What can hang from each mark:
J192: J449 J661 J690
J259: J690
J661: J192 J367
J449: J192 J367 J483
J367: J449 J661
J690: J192 J259 J418

Each row was made from one small tree. The marks that hang from a mark follow it in brackets, in the order of their numbers. Every link used is in the known rows. Write each row's tree.
Known rows:
J690[J192[J661] J259 J418]: -2,17,-6,-75,5,34,25,11,24,-12,6,10,-17,2,-8,30,-46,-3,-46,9,23,2,-12,-4
J192[J449]: -5,13,6,9,10,5,-1,25,0,-13,9,11,33,-2,-16,-3,-22,2,-29,0,-5,0,23,17
J690[J192[J449[J483] J661] J259 J418]: 5,29,-11,-71,7,28,43,-11,0,-23,8,27,-12,-1,-3,31,-11,-2,-25,6,29,3,-15,-5
J690[J192 J259]: -8,7,2,-36,5,25,18,9,50,-8,2,-17,-9,1,-16,14,-39,5,-48,7,7,1,3,10
J367[J661]: -18,-1,14,2,7,-6,-15,15,-18,-11,-6,-42,10,-3,-20,4,-27,-4,-36,6,-24,15,22,11
J690[J192 J259 J418]: -6,12,-1,-87,4,25,20,3,39,-5,2,-20,-17,3,-12,32,-41,3,-49,11,23,3,-4,-8
J449[J192[J690] J367 J483]: 10,-9,-1,36,16,-24,-11,-43,-16,2,2,15,1,-5,7,-35,76,2,30,-2,-3,-7,-15,-13
J661[J192[J449[J483] J690] J367]: 7,-2,2,41,-35,-5,-51,20,-14,4,9,22,3,41,-2,-6,35,7,29,-12,0,-20,-5,-3
J367[J449[J483] J661[J192[J690]]]: -10,-21,17,20,7,-20,-10,-10,-40,5,-18,-44,-6,27,0,6,16,-1,21,-4,-34,12,20,3
J259[J690[J192[J449[J367]] J418]]: 2,9,-12,-45,6,5,-16,-5,33,27,2,-3,2,-7,20,-10,-20,6,30,-5,21,6,-16,-1
J661[J192 J367[J449]]: -5,-33,16,28,-39,-1,-53,49,7,-13,-7,-10,-3,41,-33,17,7,1,2,-8,-18,-15,3,-6
J661[J192[J690[J259]] J367[J449]]: 2,-23,7,31,-37,1,-19,35,26,5,-5,-10,-16,36,-4,11,-5,0,11,-7,-6,-16,-4,-1
J259[J690[J192[J449[J367] J661] J418]]: 4,14,-16,-35,7,12,-10,5,22,21,6,20,2,-8,22,-14,-24,1,31,-7,22,6,-25,6
J367[J661[J192[J690]]]: -12,-1,15,22,9,-6,-26,17,-12,14,-3,-38,0,36,-1,-5,-26,3,-7,-3,-21,8,25,10
J690[J192[J449[J367 J483]] J418]: 1,15,-5,-64,9,3,-16,-22,-9,3,3,10,-2,-1,-10,11,18,5,-11,3,14,4,-24,-13
J367[J449[J192[J690] J483] J661]: -8,-19,9,40,6,-28,4,-31,-40,9,-20,-41,1,-20,2,2,22,5,26,-1,-32,15,31,2
J367[J449[J192 J483] J661]: -11,-24,14,30,6,-24,6,-28,-42,-16,-22,-44,1,-15,-20,12,29,2,14,0,-35,15,31,-4
J661[J367[J449[J192]]]: -5,-30,6,42,-40,-8,-37,27,7,-9,-9,-8,6,-16,-31,12,6,3,-3,-3,-18,-11,10,-4
J690[J192]: -12,1,4,-20,4,16,-34,20,25,13,3,-8,7,0,-19,-1,-34,11,-43,2,-9,1,12,14
J661[J192[J449[J367] J690[J259 J418]]]: 10,14,4,-11,15,3,16,8,20,5,9,10,-4,48,13,-5,-2,1,11,-3,18,-2,-12,-5
J449[J192[J661[J367] J690[J259 J418]]]: 8,4,-11,24,-19,8,7,11,6,3,8,28,-6,-11,8,1,-10,1,5,0,17,-14,1,-8

Write each row's tree:
-2,16,-3,-59,10,-4,-14,-30,-19,4,-3,-10,-7,-4,-9,15,16,4,-8,3,8,13,-25,-12 => J690[J192[J449[J367[J661] J483]] J418]
-6,-10,12,-8,16,-25,-9,-31,-42,-33,-7,-24,-1,2,-20,-9,65,-16,-8,6,-19,14,-28,-10 => J449[J367[J661] J483]
-1,11,-10,-64,-23,30,5,19,23,-14,5,11,-26,-3,-14,36,-32,-5,-41,7,26,-5,-26,-9 => J690[J192[J661[J367]] J259 J418]
3,-9,5,24,-37,7,-31,37,26,1,6,-2,-13,45,-5,1,-1,2,0,-5,4,-21,-8,-4 => J661[J192[J690[J259]] J367]
-3,-27,11,22,7,-11,0,-11,-19,-18,-11,-8,13,-9,-22,4,34,3,7,0,-22,-3,30,-3 => J367[J449[J192 J483]]
13,34,-14,-22,13,11,49,-10,-31,-10,15,48,9,-6,28,2,-2,-11,0,4,25,-2,-9,3 => J192[J449[J483] J661 J690[J259 J418]]
12,-2,-10,48,-19,0,9,-15,-19,-17,7,36,-4,-9,5,-10,48,0,20,-1,7,-18,-4,-8 => J449[J192[J661[J367] J690[J259]] J483]
10,0,-6,62,18,-8,-6,-1,6,13,8,37,6,-9,12,-40,14,-2,15,-4,-3,-4,-14,3 => J449[J192[J661 J690] J367]
-14,-23,15,40,6,-17,5,-2,-18,-3,-21,-50,5,-18,-20,11,-17,4,2,0,-36,19,39,6 => J367[J449[J192] J661]
1,-6,-7,45,-28,2,-30,40,-8,19,3,31,9,-16,11,-11,-27,-11,-6,-4,-12,-8,-9,16 => J192[J661[J367[J449]] J690]
10,15,-4,19,17,-18,1,-21,-19,11,9,26,18,-7,21,-31,36,-5,14,-2,0,1,-19,7 => J192[J449[J367 J483] J690]
5,-14,0,33,8,-4,31,-14,-15,-8,-6,15,4,-14,6,-2,21,-3,16,-1,-10,-3,18,3 => J367[J449[J192[J661 J690[J259]] J483]]
-5,1,-7,-55,0,13,-32,8,33,28,0,-16,1,-4,15,-4,-35,7,13,-2,16,2,1,0 => J259[J690[J192 J418]]
9,33,-11,27,12,16,49,22,5,1,17,46,17,-9,26,-14,-45,-8,-14,0,11,-1,4,27 => J192[J449 J661 J690[J259]]
8,-4,0,32,17,-29,29,-63,-17,-10,-7,-19,-16,-9,10,-20,71,-3,30,3,-5,7,-19,-14 => J449[J192[J690[J259]] J367[J661] J483]
-2,8,-8,-5,2,10,-16,11,40,25,3,-3,13,-9,16,-19,-34,13,22,-8,6,2,9,19 => J259[J690[J192[J449]]]
-1,13,-1,-43,7,10,18,7,18,14,7,-9,-1,-1,17,3,-39,-5,-32,9,17,-1,4,-1 => J192[J690[J259 J418]]
3,-8,-1,16,7,3,29,7,4,7,-5,8,1,-15,8,5,-27,-1,5,1,-2,1,19,2 => J367[J449[J192[J661 J690[J259 J418]]]]
-16,-21,17,-1,6,-20,1,-12,-46,-19,-21,-48,4,-11,-19,16,15,-9,-10,5,-36,19,19,3 => J367[J449[J483] J661]
0,-20,-1,15,-40,-6,-11,13,12,3,-8,-10,-7,-17,-10,19,-5,0,4,0,0,-10,0,-12 => J661[J367[J449[J192[J690[J259 J418]]]]]
17,0,-8,37,18,-10,31,-38,-12,-18,6,38,-7,-6,13,-30,69,-8,28,1,9,-6,-28,-11 => J449[J192[J661 J690[J259]] J367 J483]
14,23,-8,-35,16,-10,42,-36,-11,-3,8,17,0,-4,24,-6,31,-10,10,6,25,2,-33,-9 => J192[J449[J367 J483] J690[J259 J418]]
1,17,-15,-36,3,18,-11,13,18,22,7,18,7,-9,22,-6,-40,6,23,-7,21,3,-4,8 => J259[J690[J192[J449 J661] J418]]
2,2,0,34,9,3,18,-1,28,10,6,-2,6,-7,7,-15,-15,9,-5,2,3,-7,29,6 => J449[J192[J690[J259]]]
